Each row was made from one walk, in order. Every step used is in the known rows, and no mark comes twice. Write each row's walk.
Known rows
vubes -> lave -> rigerus -> vokim -> zegid -> bonak: [ 2.30 -1.75 -2.31 -2.52 -0.93 -3.06 -1.78  1.21  0.56 -1.67 -1.07  6.41
  0.23  1.16  0.93 -0.34 -0.85  0.54 -2.40  2.07 -0.09  0.47]
zegid -> bonak -> rigerus -> sofova -> vubes: [ 0.48  0.58 -3.53 -4.28 -1.35 -2.07 -2.00 -0.13  1.74 -0.88  1.25  2.53
 -0.25  3.71 -0.05 -1.17 -0.94  2.54 -0.39  5.43  1.03 -0.89]
kepo -> rigerus -> sofova -> vubes: [-0.17  2.02 -3.43 -2.79 -2.48 -1.93 -1.39  0.56  1.62 -1.23  1.41  2.26
 -0.79  2.56 -0.66 -2.67  0.99  3.62  0.53  3.49  0.90  0.39]
sofova -> vubes -> lave: [ 1.96  0.93 -2.31  2.25 -3.69 -0.74 -3.32 -0.56  0.76 -1.08  0.62  2.39
 -2.74  1.40  1.49 -0.31  0.97  0.65  1.67  3.05 -1.47  0.25]
kepo -> rigerus -> vokim: [ 0.04 -0.44 -1.95 -1.73 -2.78 -3.53 -1.20  1.73  2.48 -3.41  0.61  5.41
 -1.40  0.42 -1.74 -2.78  0.65  4.10 -0.95  1.50 -0.09  2.34]
vokim -> zegid -> bonak: [ 1.45 -0.14 -4.01 -1.96 -0.63 -2.20 -2.46  0.38  2.99 -1.31 -1.87  5.41
 -1.05  2.20  0.52 -1.83  1.69  1.09 -0.03  1.65 -0.82 -1.46]
vokim -> zegid -> bonak -> rigerus: [ 0.21 -0.78 -4.33 -3.32 -0.81 -2.39 -1.67  1.17  3.18 -2.41 -0.78  4.88
  0.45  2.68 -0.31 -1.51 -0.41  2.65 -1.17  3.10 -0.07 -1.44]
sofova -> vubes -> lave -> rigerus -> vokim: [ 1.97 -0.49 -0.97 -0.44 -2.97 -2.04 -2.24  0.40 -0.50 -1.45  1.32  5.02
 -0.64  1.29  0.62 -0.02 -1.15  1.75 -1.69  3.48  0.26  2.67]
kepo -> rigerus -> sofova -> vubes -> lave: [ 0.81  1.05 -2.73 -1.01 -3.13 -1.79 -1.69  0.44  0.22 -1.68  1.31  1.72
 -1.08  1.57  0.20 -1.64  0.25  1.98  0.88  3.44 -0.23  0.42]
bonak -> rigerus -> sofova -> vubes -> lave -> zegid: [-0.87  2.11 -1.26 -0.57 -1.25 -0.06 -0.69  0.43  1.66 -3.08  0.86  3.34
 -0.07  3.33  1.40 -1.38 -1.83  1.99 -1.45  3.75  0.76  1.20]
lave -> zegid -> bonak: [-0.56 -1.00 -2.24 -1.07 -0.09 -1.34 -2.89  0.71  4.91 -1.66 -2.31  6.54
 -0.66  2.82  0.94 -1.77  0.24  1.93 -0.08  1.55 -1.00  0.14]
lave -> zegid: [-1.28  1.51 -1.58  0.95 -1.16 -0.21 -1.77  0.57  4.49 -2.76 -1.31  6.42
 -0.96  2.69  0.28 -2.60  0.98  3.05 -0.41  1.15 -0.65  1.61]
rigerus -> vokim -> zegid -> bonak: [ 2.09 -0.25 -2.86 -2.36 -0.56 -3.10 -1.69  0.64  2.01 -2.25 -1.08  5.88
 -1.98  1.54  0.47 -1.53  0.81  0.71 -1.61  1.52  0.00 -0.46]
vokim -> zegid: [ 1.03  2.35 -3.63  0.07 -1.65 -1.06 -1.42  0.29  2.34 -2.50 -0.85  5.05
 -1.30  2.18  0.00 -2.68  2.56  2.12 -0.35  1.17 -0.36 -0.34]
vokim -> vubes: [ 2.85  2.03 -1.67  2.15 -3.04 -0.40 -2.81  0.36  2.61 -0.68  0.45  4.16
 -2.29  1.65  0.19 -1.40  2.56  2.35 -0.05  2.25 -0.59 -0.65]
vubes -> lave: [ 1.02 -0.23 -1.94  2.27 -3.59 -1.25 -2.92 -0.23  1.47 -2.34 -0.71  4.25
 -1.68  0.84  0.39 -1.16  1.61  1.61  1.58  2.31 -2.32  0.82]
bonak -> rigerus -> kepo: [-1.84 -1.67 -1.87 -0.95 -1.42 -1.67 -0.82  1.14  2.64 -1.91 -0.46  5.61
  0.73  3.33  0.03 -0.67  0.03  4.04 -1.26  4.68  0.24  1.66]
sofova -> vubes -> lave -> zegid: [ 0.21  1.75 -1.34  2.32 -1.80  0.35 -2.25  0.15  2.41 -2.08 -0.06  3.91
 -1.93  2.33  2.42 -0.83 -0.10  0.85 -0.02  1.93 -0.65  1.07]
zegid -> bonak -> vubes: [ 1.79 -0.36 -2.53  0.28 -0.72 -0.78 -4.26 -0.05  4.39  0.44 -0.38  4.22
 -2.37  2.57  0.33 -0.45 -0.84  1.23  0.58  3.54 -0.73 -1.55]
vubes -> lave -> zegid: [-0.50  0.77 -1.02  2.41 -1.83 -0.11 -1.98  0.57  3.15 -3.18 -1.11  5.54
 -0.99  1.73  1.26 -1.69  0.30  1.73 -0.02  1.18 -1.52  1.73]
vokim -> vubes -> lave: [ 3.40  1.06 -1.27  3.63 -3.65 -0.33 -3.09  0.25  1.08 -1.21  0.32  3.22
 -2.33  0.65  1.18 -0.27  1.64  0.93  0.47  2.33 -1.57 -0.42]

Which walk is each row?
[ 3.05  0.19 -2.49  1.48 -0.61 -0.49 -3.37  0.28  2.34 -0.80 -0.41  3.35
 -2.36  1.69  1.73  0.20 -1.10 -0.66  0.03  2.76 -0.91 -2.00]  vokim -> zegid -> bonak -> vubes -> lave
[-0.84 -2.32 -3.01 -2.83  0.33 -2.46 -0.56  1.65  2.60 -1.57 -1.34  5.87
  1.15  3.64  1.14 -0.31 -0.46  2.31 -2.23  4.18  0.80 -0.24]  vokim -> zegid -> bonak -> rigerus -> kepo
[ 1.68 -1.94 -1.77 -0.08 -1.32 -0.82 -4.04  0.74  2.23  0.74 -0.29  5.24
  0.67  1.93  0.89  0.79 -2.36  1.55 -0.46  4.03 -0.84  0.11]  zegid -> bonak -> vubes -> lave -> rigerus
[ 0.79  2.82 -2.84 -1.63 -2.26 -0.99 -2.01 -0.92  1.15 -0.85  1.13  2.64
 -1.67  3.32 -0.01 -1.99  1.63  2.30  0.50  4.01  0.61  0.30]  rigerus -> sofova -> vubes
[ 0.67  0.21 -1.78 -1.41 -0.23 -1.14 -2.28  0.11  2.19 -1.20 -0.96  3.90
 -0.97  3.03  2.32 -0.75 -0.88  0.13 -0.25  2.90 -0.18 -0.14]  rigerus -> sofova -> vubes -> lave -> zegid -> bonak
[-0.21 -2.31 -3.49 -2.81 -1.76 -2.66 -2.77  0.80  3.72 -1.87 -0.64  5.01
  0.38  2.49 -0.87 -1.12 -0.78  3.76 -0.01  3.95 -0.84 -0.71]  zegid -> bonak -> rigerus
[-1.44 -1.41 -2.75 -2.54 -0.46 -1.76 -1.98  1.39  4.88 -2.64 -1.16  6.05
  0.86  3.15  0.08 -1.55 -1.68  3.39 -1.24  3.09 -0.19 -0.07]  lave -> zegid -> bonak -> rigerus
[ 1.69  2.13 -2.37 -0.43 -1.60 -2.16 -0.55  0.49  1.33 -3.41 -0.23  5.70
 -2.27  1.54 -0.23 -2.55  1.60  1.73 -2.02  1.13  0.41  1.15]  rigerus -> vokim -> zegid
[ 2.56 -0.76  0.04  0.75 -0.51 -1.43 -2.25  1.22  2.51 -1.92 -0.77  5.49
 -2.22  1.13  2.29  0.01 -0.96 -0.15 -2.02  1.36 -0.63  0.04]  rigerus -> vokim -> vubes -> lave -> zegid -> bonak
[-1.90 -3.52 -1.05 -1.29  0.20 -1.63 -1.01  1.75  3.11 -2.10 -1.58  6.06
  1.33  3.29  2.12  0.46 -2.17  1.88 -1.93  4.14 -0.11  1.09]  vubes -> lave -> zegid -> bonak -> rigerus -> kepo
[ 2.53 -1.14 -1.81  1.80 -1.49 -0.53 -4.27 -0.04  2.87 -0.25 -0.22  3.42
 -2.46  1.43  1.22  0.48 -1.34  0.15  1.10  3.53 -1.66 -1.33]  zegid -> bonak -> vubes -> lave
[ 0.35  1.95 -2.83 -2.85 -2.13 -1.06 -1.84 -0.29  0.66  0.03  1.16  4.02
  0.80  3.80 -0.05 -1.57  0.43  3.10 -0.61  4.55  1.25  1.14]  lave -> rigerus -> sofova -> vubes
[ 3.29 -0.38 -1.19 -1.17 -1.87 -2.54 -1.97  1.38  2.10 -1.75  1.18  4.49
 -1.63  1.36 -0.07 -0.16 -0.91  2.20 -2.77  3.68  0.63 -0.54]  zegid -> bonak -> rigerus -> vokim -> vubes
[ 0.01 -1.88 -1.19  0.10 -1.84 -0.94 -1.91  0.79  0.21  0.56 -0.07  5.06
  1.16  2.83  2.39  1.23 -0.42  1.65 -1.05  4.71  0.25  2.29]  sofova -> vubes -> lave -> rigerus -> kepo
[ 0.21 -1.85 -0.42  1.33 -1.02 -0.24 -2.06  1.06  1.46  0.43 -0.24  5.91
  1.17  2.91  1.67  1.18 -1.49  1.97 -1.67  4.81  0.15  2.13]  bonak -> vubes -> lave -> rigerus -> kepo
[-0.11  2.55 -1.12  0.66 -1.30  0.14 -1.25 -0.08  1.55 -2.39  0.28  3.65
 -1.22  2.96  1.86 -1.47 -0.24  1.05 -0.51  2.64  0.07  1.32]  rigerus -> sofova -> vubes -> lave -> zegid
[ 1.98  0.69 -1.44  3.55 -2.50  0.31 -3.57 -0.31  2.33 -1.17  0.57  3.15
 -2.75  1.27  0.71 -0.31 -0.47  0.93  0.98  3.26 -1.56 -0.02]  bonak -> vubes -> lave
[-0.11  0.11 -1.70 -1.98 -2.45 -1.62 -1.47  0.09  0.03 -1.61 -0.04  5.49
  2.10  2.35 -0.77 -1.74  0.28  3.52 -0.59  3.97 -0.38  2.14]  vubes -> lave -> rigerus -> sofova
[ 0.43  1.65 -0.50  3.57 -0.78  1.28 -2.49  0.44  3.78 -2.14 -0.20  4.70
 -1.99  2.30  1.64 -0.86 -1.48  1.06 -0.47  2.10 -0.69  0.83]  bonak -> vubes -> lave -> zegid
[-0.89  1.80 -1.62 -0.50 -1.35 -0.71 -0.82  1.24  2.01 -2.58  0.59  3.26
 -0.37  2.34  1.34 -2.08 -0.67  1.99 -0.44  2.17  0.39  1.29]  kepo -> rigerus -> sofova -> vubes -> lave -> zegid
[ 0.69  1.58 -2.70 -2.02 -1.50 -2.29  0.13  1.15  1.44 -4.33  0.69  5.58
 -1.13  1.96 -0.82 -2.42 -0.19  2.70 -3.13  2.13  1.03  1.00]  bonak -> rigerus -> vokim -> zegid
[ 1.00  1.78 -4.18 -4.71 -0.54 -1.91 -0.86  0.21  1.27 -1.21  0.99  2.45
 -0.23  4.04  0.40 -1.52 -0.69  1.71 -1.38  4.59  1.79 -1.60]  vokim -> zegid -> bonak -> rigerus -> sofova -> vubes
[ 3.18  0.28 -0.49  1.69 -3.55 -2.13 -1.65  1.77  0.65 -2.41  1.36  3.46
 -2.36 -0.53  0.27 -0.70  0.37  1.70 -1.10  1.79 -0.62  0.84]  kepo -> rigerus -> vokim -> vubes -> lave
[ 0.76  1.34 -2.97 -1.87 -1.56 -3.12  0.13  2.06  1.83 -3.96  0.19  5.35
 -1.32  0.66 -1.06 -3.25  1.00  2.97 -2.10  0.58  0.74  1.16]  kepo -> rigerus -> vokim -> zegid
[ 0.68  0.33 -1.69  0.37  0.81  0.20 -3.52  0.58  5.55 -0.39 -0.80  5.22
 -1.88  3.19  1.22 -0.72 -1.81  1.26 -0.67  2.66 -0.06 -1.00]  lave -> zegid -> bonak -> vubes
[ 1.84  1.16 -0.91 -0.89 -2.52 -0.84 -1.47  0.56 -0.26 -0.61  0.77  4.75
  1.52  2.11 -0.02 -1.15  0.38  2.90 -1.45  3.89  0.19  1.08]  vokim -> vubes -> lave -> rigerus -> sofova
[ 1.51  1.84 -2.05  0.35 -3.01 -0.93 -2.21 -0.89 -0.14 -1.30  1.06  2.02
 -1.85  2.15  1.02 -1.00  0.88  0.93  1.00  3.84 -0.55  0.42]  rigerus -> sofova -> vubes -> lave
[ 0.22 -1.62 -1.57  0.13 -0.64 -1.31 -3.00  0.55  3.71 -1.92 -2.21  5.78
 -0.80  1.82  1.86 -0.68 -0.36  0.78  0.32  1.65 -1.78  0.09]  vubes -> lave -> zegid -> bonak
[ 1.96 -0.42 -0.16  0.55 -1.98 -1.21 -2.31  0.69  0.82 -1.39  1.20  5.74
 -0.68  1.20  0.01  0.18 -2.39  1.98 -2.22  3.51  0.19  2.48]  bonak -> vubes -> lave -> rigerus -> vokim
